In the rows, zero is written as 128.
Known rows, with every step that occurs:
vimi bebim bupi: [100 150 142 119 108 149 157 164 110 145 112 167 178 141 167 126 114 154
 141 169  97 132 160  91 104 115 147 100 130 148 125 158 137 178 103  76
 145 134 109 169 135 130 109 157 136 170 134  75 113 107 146 125 107 112
 140 109 157 155 135  85 159 172 187  99 160 142 137 119  88 133  61 127
 105  41 112]
malob bobu vimi zeled: [143 153 149 120 136 150 115 179 101 168 114 108 157 120 149 116 114 130
 133 158 118 105 135 115 170 135 185 122 137 152 131 143 134 157 104 119
 145 141 107 138 168 147  91 164 122 159 145 109 109  95 127 103  84 101
 108 144 173 127 134  86 143 133 178  97 186 145 111 108  50 111  89 118
 124 151 107]
vimi bebim malob bobu: [126 146 127 126 127 186 162 158 100 136 113 143 169 147 165 110 129 134
 138 175 105 118 153  93 152 118 161 118 170 170 156 167 138 102 107  82
 123 151 102 185 192 120  79 153 109 170  89  61 133 105 124  96  93 106
 162 107 175 157 104  62 151 153 167  98 138 140 124 110  73 131  58 120
 106  72 110]
vimi malob bobu: [126 147 130 151 136 166 150 172  95 134 109 114 159 129 172 130 125 139
 160 143 110 130 131  74 169 187 140 104 161 152 163 123 142 110 114  97
 121 153 105 151 180 161  78 187 130 169  87 109 123 119 102 104  88 102
 124 119 101 153 126  60 150 133 130  94 161 145 103 115  70 115 137 126
 117 112 118]
malob bobu: [134 130 123 123 139 178 138 186 109 141 122 109 145 130 168 130 134 130
 140 145 110 131 125  93 171 158 143 124 138 155 162 128 158 112 115 100
 130 151 106 155 157 134  98 173 120 165  98 121 115 112 131 109  87 107
 122 144 141 144 140  75 156 138 117 104 166 143 117 113  68 128 139 122
 112 116 108]
zeled vimi bebim malob bobu: [138 136 120 129 103 183 129 164  97 151 112 154 156 148 177 122 104 137
 141 154 101 113 148 120 176 136 177 107 165 170 159 156 157  87  86  89
 135 154 103 200 208 133  96 160 107 162  97  80 141 106 128  93 112 102
 180  82 170 155 107  71 153 148 181 101 152 141 124 107  64 142  50 100
  97 116 116]
bobu bebim bupi vimi: [124 193 129 113 133 128 122 167 151 146 126 136 145 130 169 120 104 137
  90 187 102 133 160 114 122 134  99  86 126 137 124 185 156 204  91 112
 122 135 123 184 134 171  81 145 134 171 133 114  72 127 159 128  82 110
 103  90 171 159 184  63 165 150 180 119 163 148 147 129  94 150 107 140
 116  66 112]
bupi vimi malob bobu: [132 168 120 134 139 177 135 174 103 144 111 105 141 124 177 124 112 128
 135 159 112 117 143  79 153 167 134  97 157 144 168 141 139 136 114 111
 117 154 112 167 190 178  59 171 140 169  90 125 109 117 118 116  76  96
 126  98 125 157 160  53 148 147 120  92 163 145 101 124  75 121 149 123
 132 114 108]
zeled vimi malob bobu bebim: [156 159 123 142 115 138 116 167 126 153 109 119 143 139 191 138  97 136
 139 152 106 124 124 103 206 220 122  74 176 159 147 146 161  95  92 105
 116 154 111 172 196 173  81 182 126 168 112 131 119 131 124  86 107  99
 121  77  94 159 125  37 163 115 195 107 154 145 117 117  58 130 119 134
  93 151 128]
malob bobu vimi: [138 148 122 129 142 168 107 165 105 152 127  90 148 119 157 124 124 138
 101 159 112 113 133 101 194 153 171 114 149 140 147 153 144 136 105 115
 142 148 115 157 175 138 104 169 112 162 103 112 126 112 148 101  87 106
 115 163 155 133 144  76 156 136 151 113 173 145 122 113  53 123 120 130
 111 165 110]
bobu malob: [122 162 141 125 133 151 133 182 130 144 104 123 154 129 152 129 152 136
 111 161  92 127 145  83 186 100 120 107 155 135 129 109 174 167 116 111
 129 151 113 158 134 123 111 189 120 178 108 105 103 123 117 122 109 106
 107 110 131 130 131  55 156 136 162 100 162 150 123 106  85 110  83 146
 122  69  98]
malob bobu zeled vimi bebim: [133  96 145 123 110 152 145 173 129 173 110 123 136 140 187 144  80 129
 156 160 103 115 125 130 181 144 155  95 140 151 162 145 156 133 120 111
 153 146 114 194 192 138 110 167 124 150 151  69 154  98 145  84 121  98
 130 114 178 137 113  80 156 152 199 109 175 133 126 119  53 123 108 116
 100 174 101]
bupi vimi malob: [113 196 151 130 127 150 138 169  96 162 108 129 157 128 159 134 119 135
 139 168 102 119 158  69 136 129 102  78 149 131 148 136 139 164  95 108
 115 145 111 159 164 177  85 158 135 172 113 120 110 130 117 131  85 103
 132  75 117 157 153  63 143 142 139  87 169 149 118 122  85 119 107 129
 138  82 105]
bupi vimi: [116 182 139 106 127 164 112 176 111 162 124 117 139 130 158 131 134 130
 107 174  98 121 159  94 143 118 116  96 135 124 148 153 151 171  98 108
 118 145 114 166 132 155  97 148 127 163 114 129 102 128 135 135  86 110
 138 116 161 141 174  81 148 152 124  94 177 145 133 119  79 142 113 130
 129  95  94]
bupi vimi malob bobu bebim: [140 185 127 134 146 145 125 163 124 144 105 105 141 130 182 118 103 125
 107 184 112 119 133  91 176 169 102  83 176 151 148 169 146 137 112 115
  98 148 119 177 207 186  46 156 131 171 104 125  92 135 126  96  86 100
 103  84 124 156 164  20 162 129 153  95 145 148 111 128  76 128 141 143
 118 122 110]
bobu zeled vimi malob: [115 145 160 140 101 120 151 160 130 184 108 134 151 133 158 168  90 139
 176 144 101 130 134 100 181 149 106  60 136 125 164  86 168 165  93 123
 140 146 114 164 174 180 131 182 131 166 155  92 153 116  98 101 114  97
 122  91 113 160 101  83 140 121 213 119 188 137 126 121  63  98  96 122
 122 153 109]
malob bobu bupi vimi bebim: [138 133 153 111 138 168 152 178 135 134 103 116 140 134 168 107  93 110
  94 160  95  93 150 115 185 116 159 119 136 157 148 167 158 136 112 101
 113 140 110 196 204 136  67 126 125 163 133 120 123 121 176 101  62  97
 133 106 184 138 150  30 166 160 159 102 159 146 109 118  70 146 110 126
 106 146  89]
zeled vimi malob bobu bupi: [158 122 143 150 111 146 145 175 142 144  98 119 143 124 173 142  87 134
 151 113  96 106 125 107 228 209 149  95 135 159 169  95 171  89  89 110
 125 151 107 175 222 166  96 179 126 166 118 137 143 123 142  83  72  86
 133  72 104 167 110  49 159 116 184 122 179 146  99 113  57 122 133 122
  98 177 121]
vimi malob: [107 173 143 136 118 144 144 165 102 149 109 129 174 134 154 143 135 145
 165 156 102 137 151  67 162 139 106  87 153 134 147 104 141 151 101  90
 118 147 104 140 162 163  98 180 130 174 110 106 122 130 102 121 100 106
 140  97  98 159 118  59 145 134 163  86 165 146 116 113  78 105  96 135
 126  74 113]

Rows:
[114 172 154  97 117 163 126 171  96 163 120 141 154 143 167 125 120 127
 111 192  92 115 174  91 125  76 128  98 145 135 126 175 138 180 103  88
 118 137 111 178 147 138  94 134 132 165 135 103 102 121 142 138 102 111
 151  93 167 134 152  63 148 175 157  80 159 144 132 120  82 143  67 124
 126  83  87] => bupi vimi bebim
[119 186 158 113 123 144 143 185 125 167 111 160 155 120 154 112 107 134
 143 170 109 120 157 104  81 111 140 108  97 142 131 138 137 221  88 111
 152 136 111 160 114 173  86 152 154 164 152 111  81 102 124 151  74 100
 121  91 199 156 170 110 145 160 163 101 192 146 128 125  89 127  97 110
 141  47 109] => bebim bupi vimi zeled
[148 120 143 129  98 168 150 159 137 141 102 151 151 141 167 117  95 132
 125 135  91  99 145 122 209 144 180 108 155 175 165 160 173  83  71  97
 125 148 102 207 227 132  99 146 104 164 122  95 153 116 151  82  84  96
 194  60 180 160  91  46 156 135 213 121 154 143 113 106  62 135  51 113
  87 144 110] => zeled vimi bebim malob bobu bupi
[122 184 171 107 117 154 134 188 109 183 115 138 146 128 149 120 127 121
 137 174 112 117 161 100 122  96 131 102 121 138 141 122 139 194 100 109
 126 138 110 149 130 157  89 145 140 164 148 131  81 115 114 145  89 107
 137  97 182 134 155  93 138 155 146  83 186 144 123 117  77 128  86 117
 144  73  97] => bupi vimi zeled
[137 103 136 129 119 152 136 180 135 170 121 108 124 130 176 149  90 124
 141 143 104 125 111 127 198 174 146 101 119 147 176 119 166 125 106 131
 153 150 117 179 173 161 115 179 122 151 130 102 148 105 131  88  99  97
 109 132 171 143 124  91 153 137 166 125 191 132 126 118  50 123 141 114
 107 190 112] => malob bobu zeled vimi
[106 189 132 140 126 144 149 165 122 147 114 148 167 116 161 129  94 146
 147 169 105 126 160  75 103 150 116  79 126 133 145 142 139 180  82 106
 137 147 117 177 154 196  79 167 150 175 117  97 100 122 131 136  72 100
 122  74 136 174 168  74 150 155 162 104 174 148 125 128  99 120 122 124
 138  46 117] => bebim bupi vimi malob
[146 131 146 113 147 157 135 188 145 133 112  95 122 119 162 115 105 115
  95 145 101 100 136 110 195 145 152 119 123 149 168 147 173 121 111 123
 115 141 114 190 183 152  69 142 121 162 110 153 112 126 164 100  44  93
 126 108 175 146 163  46 163 139 136 119 176 145 108 120  67 143 156 125
 112 144  94] => malob bobu bupi vimi
[124 197 139 121 117 134 128 149 117 147 124 144 162 151 143 127 146 139
 102 185  97 139 160 102 176 107  97  95 170 149 145 153 169 143  82  99
 104 139 109 162 166 141  97 142  97 182 109  92 112 137 112  97 104 115
 138  90 166 157 113  49 158 117 180 114 146 147 145 112  82 126  57 146
 113  59 120] => bobu bebim malob
[126 156 136 139  87 148 119 172 103 174 113 146 154 139 163 155 112 151
 172 136 100 128 150  87 162 178 121  72 144 135 150 103 150 129  85  96
 133 151 108 148 163 168 120 183 127 170 126 127 140 130 110 117 115 106
 159  78  83 162 116  78 145 126 181  92 178 145 122 113  72 121  89 123
 115 111 117] => zeled vimi malob
[124 135 118 124 124 161 134 152 116 139 123 130 166 122 172 108  92 150
 101 171 109 108 142 120 141 145 199 109 143 156 116 192 128 158  98  95
 160 138 114 181 187 141  98 159 127 162 127  58 126  95 171 101 102 105
 111 149 173 142 151  82 166 160 199 111 159 144 132 118  70 125  93 120
 103 112 114] => malob bobu vimi bebim bupi
[118 138 143 149 145 143 180 159 127 143 105  99 158 126 171 144 104 128
 171 152 115 128 115  85 171 157 119  95 143 147 181 100 156 130 124 122
 135 149 110 154 195 175  81 180 135 165 121  72 152 107 100  85  94  92
  94 128 144 158 108  61 149 129 164 118 173 138 108 123  66  90 154 128
 126 133 109] => vimi malob bobu zeled
[119 168 114 141 144 170 150 176 126 126 109 131 155 114 181 114  92 136
 138 158 115 123 137  92 119 180 142  96 133 152 162 146 135 148  98 110
 140 152 112 188 167 192  54 167 150 169  84 101 106 111 134 119  68  94
 113  88 131 179 174  73 158 152 141 108 165 146 109 130  86 121 170 116
 126  80 124] => bebim bupi vimi malob bobu
[136 148 114 129 141 141 129 176 140 123 118 120 151 130 181 116 102 142
 114 165 112 135 124 115 161 186 133 109 132 164 138 168 164 155 112 102
 133 143 116 175 146 148  77 169 129 168 114 104  94 115 155  99  84 106
  89 121 172 158 157  62 176 138 168 127 157 143 132 122  79 137 144 135
  94  86 128] => malob bobu bebim bupi
[137 135 154 149 135 143 167 169 136 122  94 111 159 125 155 132 113 131
 141 117 105 113 127  85 203 180 136 105 141 155 163 107 161 102 110 106
 113 148 106 160 217 160  77 175 128 172 112 114 134 121 135  88  67  93
 123  97 111 167 112  38 161 116 164 114 168 149  94 114  67 110 136 131
 107 123 107] => vimi malob bobu bupi
[131 167 117 152 135 131 154 159 131 118 109 129 169 126 185 124  94 147
 139 154 111 136 125  92 153 195 116  98 156 164 139 157 149 124 101  99
 125 148 112 172 173 174  65 177 138 171 109  90 105 117 133  92  92  98
  90  96 120 178 144  42 171 126 187 120 149 148 118 124  84 110 137 141
 102  80 131] => vimi malob bobu bebim bupi
[133 123 128 138 118 157 139 160 131 165 115 124 138 135 163 138 100 125
 150 148 109 123 126 134 203 147 151  97 140 157 192 128 170 106  93 132
 146 153 111 195 197 169 116 169 107 161 108  73 152 100 119  76 101  95
 136 109 205 169 112  89 149 120 186 139 180 134 132 116  58 117 117 107
 115 157 124] => bebim malob bobu zeled vimi
[121 137 138 136 149 162 168 157 131 146 116 116 155 129 151 127 126 123
 143 157 113 127 126 106 182 125 143 114 143 156 194 121 164 121 106 123
 134 148 109 181 188 158  82 158 109 165  94  49 151  97 109  84  92  98
 118 134 215 162 116  73 146 122 166 128 166 137 127 120  67 108 139 116
 127 113 112] => bebim malob bobu zeled
[127 185 168 111 111 128 124 168 106 182 118 129 164 125 132 127 124 138
 130 163 108 110 154 105 152  94 169 102 135 132 119 128 132 186  87 115
 144 131 108 124 145 144 120 158 122 165 167 110 109 105 117 122  94 106
 119 134 155 123 127 102 142 136 186  90 192 147 128 109  63 103  61 131
 137 103  96] => bobu vimi zeled
[126 170 126 118 138 197 138 159 101 138 114 140 156 139 168  98 114 121
 108 192 105 106 167 101 138  96 164 116 171 167 158 186 142 120  98  93
 120 151 108 205 199 149  60 130 118 165  85  75 120 112 132 112  88 103
 161  89 200 154 141  51 150 163 138  96 137 141 121 118  82 137  74 111
 125  95 101] => bupi vimi bebim malob bobu
[117 120 144 130 147 152 152 171 131 149 114  98 140 129 166 135 113 118
 143 158 113 129 114 108 178 147 140 113 132 144 180 122 161 144 134 122
 144 146 115 162 162 153  93 173 120 159 119  88 135 103 125  95  96 100
  88 159 190 142 132  84 154 138 156 125 179 135 120 120  60 112 148 128
 115 140 104] => malob bobu zeled
[153 145 177 109 137 153 152 193 146 149  99 118 132 117 156 102 101 102
 113 136 110  96 137 114 169 123 160 127 110 160 157 124 155 147 105 129
 122 136 109 167 175 156  63 145 138 161 142 145  93 107 144 110  48  90
 117  86 191 140 153  57 153 138 151 113 186 146  94 116  66 129 129 116
 124 125  89] => malob bobu bupi vimi zeled
[134 134 143 139 134 161 161 166 141 119 108 119 153 126 142 113 124 123
 117 132  99 109 139 105 212 133 154 129 139 168 178 133 176  90  94 110
 116 143 103 181 191 144  82 151 101 173  91 102 136 117 144  86  61  97
 151 102 180 162 110  49 156 119 152 139 166 149 111 111  69 126 114 122
 107 113 110] => bebim malob bobu bupi
[150 162 171 116 139 161 170 176 144 144  99 133 148 121 139  94 103 106
 123 150 108  93 150 115 169 102 166 135 118 173 173 131 155 133  91 129
 118 138 104 182 207 168  54 132 123 169 117 114 103 107 123 101  40  87
 157  69 224 159 139  53 145 129 170 119 179 149 103 111  73 122  99 110
 134 101 100] => bebim malob bobu bupi vimi zeled
